Each row was made from one small tree. The marks that hang from a mark follow it in brackets, in the order of their numbers. Every link used is in the known rows. Write each row's tree.
In the rows, zero is written as 128.
Known rows
j_951[j_143[j_85[j_448[j_991[j_938]] j_734] j_235]]: [ 78 165  82 144 126 138 117 162 103 154 178 101 145 144 157 168 112 115
 137 108 134 165 132 125 151 141  81 122 112 136 176 123 161 137 152]
j_448[j_235 j_951]: [ 48 182  98 159 107 161 132 110 108 136 138 101 141 106 160 108  84 119
 126  98 138 143 142 130 154 125 123 122 111 134 175  99 138 156 169]
j_740[j_448[j_235[j_734[j_333]] j_951 j_991[j_27 j_938]]]: [ 73 189  60 175 116 115 143 137 133 125 121 119 140 130 149 145  92 113
 136 120 142 144 138 116 170 148 110 118 123 100 157 119 120 205 123]
j_143[j_85[j_448[j_951] j_734[j_333]]]: [ 59 209  86 164 126 171 118 127 132 148 186  86 143 114 174 119 121  95
 120 120 143 162 128  99 149 132  53 151 108 131 185  97 158 134 174]
j_27[j_740[j_448] j_991[j_938[j_77]]]: [ 96 200  54 112 135 128  84 121 114 187 100  86 165 129 137 123  63  93
 157 143 149  98 137 109 134 112 103 105 140 127 124 151 137 132 140]
j_235[j_448[j_740 j_951]]: [ 81 180  72 179  99 140 114 113 122 117 122 105 146 120 144 115  67 109
 144 115 114 148 128 134 140 136 119 117  95 125 165  98 140 150 160]
j_991[j_27[j_740[j_448[j_235 j_951[j_143]]]] j_938[j_77]]: [ 97 183  19 139 101 131 119 153  98 135 114  67 165 149 110 108  56 123
 158 115 154  99 133 134 137 165 131 111 144 106 156 124 131 203 132]
j_333[j_734]: [ 24 177  87 157 139 157  97 120 110 131 128 101 156 114 185 102  95 117
 132 114 131 154 144  98 147 117  91 139 113 133 138 121 128  85 148]
j_27[j_740 j_991]: [ 92 186 102 113 117 149  93 119 114 191 118 112 154 105 162 115  94  97
 148 120 131 125 145 106 143 121 104 112 124 155 134 141 124 100 159]
j_333[j_734[j_85[j_143[j_235]] j_951]]: [ 45 176 106 166 155 164 111 134 102 139 186  94 162 106 191 118 169 114
 122 119 130 190 124 113 150 143  86 141  97 127 195 129 132 103 135]
j_370[j_333[j_734[j_951[j_143[j_85]]]]]: [ 55 155 104 168 126 174  83 169  91 136 153  80 179 103 185 137 143 132
 127 101 136 177 136  93 152 132  97 142  96 122 187 103 129 103 152]
j_951[j_143[j_85]]: [ 63 153  87 148 118 156  87 138 103 143 157 123 156 111 182 125  88 126
 139  92 127 136 142  99 150 141 111 128 115 133 164 109 150 122 150]
j_740[j_448]: [ 58 191  48 153 140 149  81 111 127 131 127 122 158 101 168 114  76 101
 140 120 151 132 135 100 149 124 104 117 129 124 139 113 143 111 142]
j_333[j_734[j_85[j_448[j_235 j_740 j_951[j_143]]]]]: [ 73 164  68 162  95 168 130 148  78 103 168 106 138 125 145  99 139 121
 145  97 149 160 108 148 161 158  93 139  95 134 183 107 148 185 142]
j_734[j_85[j_448[j_235 j_991[j_938]]] j_333 j_951[j_143]]: [ 82 154  65 165 141 133 135 169 101 103 178 149 141 114 152 172 195 124
 141 105 176 148 135 133 156 165 109 122  94 112 177 122 150 192 142]
j_27[j_740[j_448[j_235 j_951]] j_991[j_938]]: [105 196  62 111  97 141 125 128 109 186 115  98 146 123 128 104  81  83
 142 137 150 114 135 125 157 121 134 108 131 141 161 134 135 173 160]
j_991[j_27 j_938[j_77]]: [ 44 193  53 166 143 117  99 116 130 129 112  80 169 151 165 126  64 140
 142 127 142 107 151  98 137 139 110 113 131  97 125 137 142 127 144]
j_235[j_734]: [ 48 183  95 151 136 156  95 107 122 125 138 120 159 102 190 122  75 119
 145 103 100 163 146  97 150 123  81 124 103 138 137 116 127 104 142]
j_143[j_85 j_235[j_448[j_740 j_951 j_991] j_734[j_333]]]: [103 154 142 188  97 122 159 130 116 165 141 127 140 126 147 159  89 104
 144 107  89 193 122 141 160 119  87 135  92 117 210  99 119 184 141]
j_448[j_235[j_734] j_951]: [ 49 184 108 153 105 165 132 106 109 130 143 104 144 101 169 112  75 120
 137  90 103 166 140 127 158 123  98 127  97 140 171 101 125 155 153]
j_143[j_85[j_734[j_333 j_951]]]: [ 62 187 100 169 144 162 113 137 130 146 180 106 160 101 180 138 150  97
 124 130 137 156 137  95 152 123  67 147 102 118 177 111 137 101 167]
j_740[j_448[j_235[j_734[j_333]] j_951 j_991]]: [ 68 182  97 169 115 146 134 123 115 131 133 129 131  90 154 146  94 103
 137  99 141 163 129 133 163 126  95 124 113 125 170 100 117 192 127]
j_77[j_938]: [ 38 178  88 163 131 155  95 138 127 119 129 124 150  92 196 124  76 120
 145 121 135 133 146  96 153 132 117 114 111 129 147 109 145 119 148]
j_235[j_734[j_333 j_951]]: [ 54 187 100 166 154 160 105 129 133 118 144 120 173  86 180 136 134 110
 136 109 119 171 141  97 152 130  76 134  94 117 156 113 113 112 145]
j_143[j_85[j_448[j_235[j_734[j_333]]]]]: [ 70 175  96 152 132 151 149 117 116 157 179 142 141 125 179 109 121 110
 140  95 117 176 131  97 162 120  52 150 108 145 172 111 148 143 140]
j_370[j_333[j_734[j_85[j_448[j_235]] j_951[j_143]]]]: [ 64 163  73 168 136 177 114 165  82 106 181 103 164 103 171 129 194 136
 140  95 158 188 124 120 154 150  80 139  84 134 184 111 139 135 140]
j_333[j_734[j_85[j_143 j_448[j_235]] j_951]]: [ 48 183  62 155 141 166 121 127  96 122 202 110 136 116 186 100 184 114
 128 104 145 185 115 117 145 158  64 148  93 143 182 125 157 127 132]
j_143[j_85[j_448] j_235]: [ 62 183  90 143 134 147 118 114 116 182 160 113 158 130 172 113 102 108
 134 107 137 169 128 113 156 114  80 135 123 135 189 110 160 112 168]
j_85[j_143 j_734]: [ 54 201  87 162 141 172  91 117 124 118 184  91 137 112 190 122  99 111
 125 115 115 156 138  87 137 149  78 120 105 159 135 125 149  89 138]
j_734[j_85[j_143] j_951]: [ 61 185  85 164 146 159  85 117 119 116 190 119 150  93 198 129 154 115
 129 118 138 157 133  99 144 159  99 121  95 128 175 120 151 119 144]

Write each row's tree
[ 99 186  71 160 128 126  96 129 119  94 182 130 133 130 173 162 153 110
 144 127 123 177 111 117 153 170  77 111  80 119 168 128 163 173 131] | j_235[j_734[j_85[j_143 j_448[j_740 j_991[j_938]]] j_951]]
[ 58 193  75 153 132 143  81 114 120 128 160 115 123 116 184 143 106 114
 128  93 149 163 127 107 133 159  86 110 115 153 147 116 164 127 136] | j_85[j_143 j_448[j_991]]
[ 54 178  76 168  95 113 138 125 119 133 117 102 132 142 152 141  82 129
 127 114 151 125 151 131 159 148 144 108 122 110 164 119 136 187 160] | j_448[j_235 j_951 j_991[j_27 j_938]]
[ 76 169  85 159 130 154 103 160 112 137 185 122 133 116 171 165 135 111
 136  96 148 157 129 111 143 152  57 138 110 139 157 112 151 133 140] | j_951[j_143[j_85[j_448[j_991] j_734[j_333]]]]
[ 66 162 137 204 122 151 130 135  98 139 171  83 135 114 186 158 133 126
 127 111 115 216 136 121 138 142  98 128  83 141 215 109 131 145 130] | j_370[j_333[j_734[j_85[j_143[j_235[j_448[j_951 j_991]]]]]]]
[ 48 188  67 170 103 138 130 124 104 130 180  95 110 137 182 116 146 124
 124  95 154 173 118 132 148 183  77 137 112 136 185 122 151 175 123] | j_333[j_734[j_85[j_143 j_448[j_235 j_951 j_991[j_27]]]]]
[ 60 179  66 154 136 177  78 156 111 103 164  89 167  86 164 148 127 117
 137 100 130 152 136 119 138 156  87 122  95 132 149 114 127  99 150] | j_85[j_734[j_951[j_143]]]
[ 87 201  30 144 107 121 129 125 109 151 109  69 159 154 118  96  52 111
 152 138 155 101 136 127 143 137 122 114 147  99 159 125 134 192 147] | j_991[j_27[j_740[j_448[j_235 j_951]]] j_938[j_77]]
[ 64 203  66 165 132 186  99 158 122 101 176  76 153  98 155 133 126 111
 127  96 151 161 130 113 141 165  68 134 100 141 159  99 143 140 148] | j_85[j_448[j_951[j_143]] j_734[j_333]]
[107 173 114 205 131 145 150 128 120 127 183 120 141 122 154 126 135 107
 135 125 119 176 121 119 147 157 108 125  89 128 203 112 144 174 133] | j_734[j_85[j_143[j_235[j_448[j_740 j_951]]]] j_333]
[ 84 176  69 146 118 103 108 135 121 148 107 119 148 151 157 137  82 116
 149 140 140 114 158  98 146 146 127 106 133 115 131 143 128 137 156] | j_448[j_991[j_27[j_740] j_938]]
[ 98 170  68 196 120 105 123 140 139 111 117 138 151 122 148 168 128 112
 155 109 109 171 125 130 144 162  81 123  93 101 146 123 103 150 117] | j_235[j_448[j_740 j_991[j_27]] j_734[j_333 j_951]]
[ 69 155  72 158 106 134 113 154 104 119 137 125 150 104 158 163 124 138
 150  69 120 163 133 146 152 175  99 116 103 122 155 121 106 159 118] | j_448[j_235[j_734[j_951[j_143]]] j_991[j_27]]
[ 37 183 104 175 144 169  88 143 109 123 128  75 179  98 184 130 138 125
 125 120 144 178 140  94 150 116  95 133  96 120 164 109 119  85 161] | j_370[j_333[j_734[j_951]]]
[ 64 170  69 156 119 132 115 111 105 140 124 144 129 107 154 140  85 106
 142 103 161 134 132 135 155 119 118 111 131 132 148 114 137 153 134] | j_740[j_448[j_235 j_991]]
[ 90 151  87 166 125 114 139 136 101 167 163 119 135 151 171 125 131 112
 154 122 102 182 136 118 129 167  82 133 114 140 173 151 117 121 108] | j_333[j_734[j_85[j_143[j_235[j_448[j_991[j_27[j_740]]]]]]]]
[ 98 186  21 136 122 116 131 131 118 150 121 126 156 158 135  90  79 103
 154 144 147 107 141  98 156 140 128 112 146 120 135 142 136 150 142] | j_991[j_27[j_740[j_448[j_235]]] j_938]
[106 195  93 178 159 154 124 140 122 123 196 122 156 117 157 129 196 101
 130 128 162 179 102 116 158 161  80 126  97 121 195 123 155 152 140] | j_734[j_85[j_143[j_235] j_448[j_740]] j_333 j_951]
[ 86 202  63 158 128 153  87 115 122 113 160 110 135 133 166 106 102 107
 135 109 142 154 111 101 144 158  88 112 110 148 141 118 170 130 139] | j_85[j_143 j_448[j_740]]
[103 190  68 106 123 131 122 117 103 187 112  98 155 133 134 118  63  97
 168 126 113 123 135 123 145 107  84 113 130 141 129 151 124 155 121] | j_27[j_740[j_448[j_235[j_734]]] j_991[j_938[j_77]]]
[ 53 180  83 172 141 168 128 134  96 123 173 103 158 109 178 120 189 125
 135 115 159 190 128 115 158 124  72 144  90 130 188 113 142 121 155] | j_370[j_333[j_734[j_85[j_448[j_235]] j_951]]]
[ 94 196 114 178 134 158 143 125 122 128 169 117 158 113 155 122 141 107
 144 122 130 189 111 128 173 134  65 136  92 117 197 107 137 178 149] | j_143[j_235[j_734[j_85[j_448[j_740 j_951]] j_333]]]
[ 63 166  55 178 117 106 106 116 132 134 114 133 139 129 168 152  81 125
 150 101 122 145 149 122 129 156 104 113 118 123 137 124 128 118 131] | j_235[j_448[j_991[j_27]]]
[ 66 177  78 172 157 121 118 129 126 116 162 151 136 127 180 159 150 117
 138 135 169 142 146  98 155 138  95 122 107 113 154 128 160 154 152] | j_734[j_85[j_448[j_991[j_938]]] j_333]
[105 160  57 133  89 136 119 161  84 134 123 113 138 124 119 138  75 105
 149 114 155 121 137 140 150 148 151 102 126 127 170 113 133 208 145] | j_27[j_740[j_448[j_235 j_951[j_143] j_991[j_938]]]]
[ 65 187  27 162 130 102  88 127 137 128 104 124 149 138 162 148  76 115
 143 133 164 115 143 101 154 146 125 104 140 101 128 133 142 143 132] | j_740[j_448[j_991[j_27 j_938]]]
[ 80 204  44 168  95 108 105 132 134 115 110  93 139 157 138 139  85 119
 136 128 165 129 123 130 157 163 121 103 119 101 155 117 155 188 163] | j_85[j_448[j_740 j_951 j_991[j_27 j_938]]]
[ 82 177  80 147 112 118 100 125 117 156 112 123 145 129 161 133  86 113
 151 120 142 125 150 111 141 145 111 111 135 125 136 133 118 125 149] | j_448[j_991[j_27[j_740]]]
[100 184  96 170 123 141 133 139 111 111 171 131 123 117 151 151 161 104
 134  92 135 190 102 132 155 162  70 121  91 142 164 118 138 181 118] | j_85[j_143 j_448[j_235[j_734[j_333 j_951]] j_740 j_991]]
[ 93 170 127 175 120 168 128 160 108 118 138  98 171 104 139 136 102 120
 139  95 115 176 121 129 166 145 106 123  95 122 178 102 110 177 135] | j_448[j_740 j_951[j_143[j_235[j_734[j_333]]]]]
[ 66 187  89 172 103 149  99 123 100 112 171  97 114 126 174 126 134 109
 130 117 151 175 105 132 149 163  79 131  97 133 182 113 159 172 136] | j_333[j_734[j_85[j_143 j_448[j_740 j_951 j_991]]]]
[ 43 197  94 179 130 176  99 125 109 120 163  77 157 106 190 113 140 125
 130 123 155 184 133 100 154 128  75 141  93 128 189  99 149 128 164] | j_370[j_333[j_734[j_85[j_448[j_951]]]]]
[ 98 170  89 182 110 148 106 153 106  99 159 131 133 105 146 160 149 119
 144 104 175 147 114 140 157 169 103 120  96 113 179 101 148 207 145] | j_734[j_85[j_448[j_740 j_951[j_143] j_991]] j_333]
[ 86 190  92 116 130 129  96 121 109 187 108  80 163 134 148 127  71 109
 152 135 131 104 150 110 131 113 106 108 128 133 127 152 132 122 156] | j_27[j_740 j_991[j_938[j_77]]]
[ 65 181 130 170 152 159 142 133 121 173 179 109 158 120 175 132 124 102
 126 128 124 163 140  94 161 106  70 142 115 132 180 120 135 101 160] | j_143[j_85[j_734[j_333]] j_235]
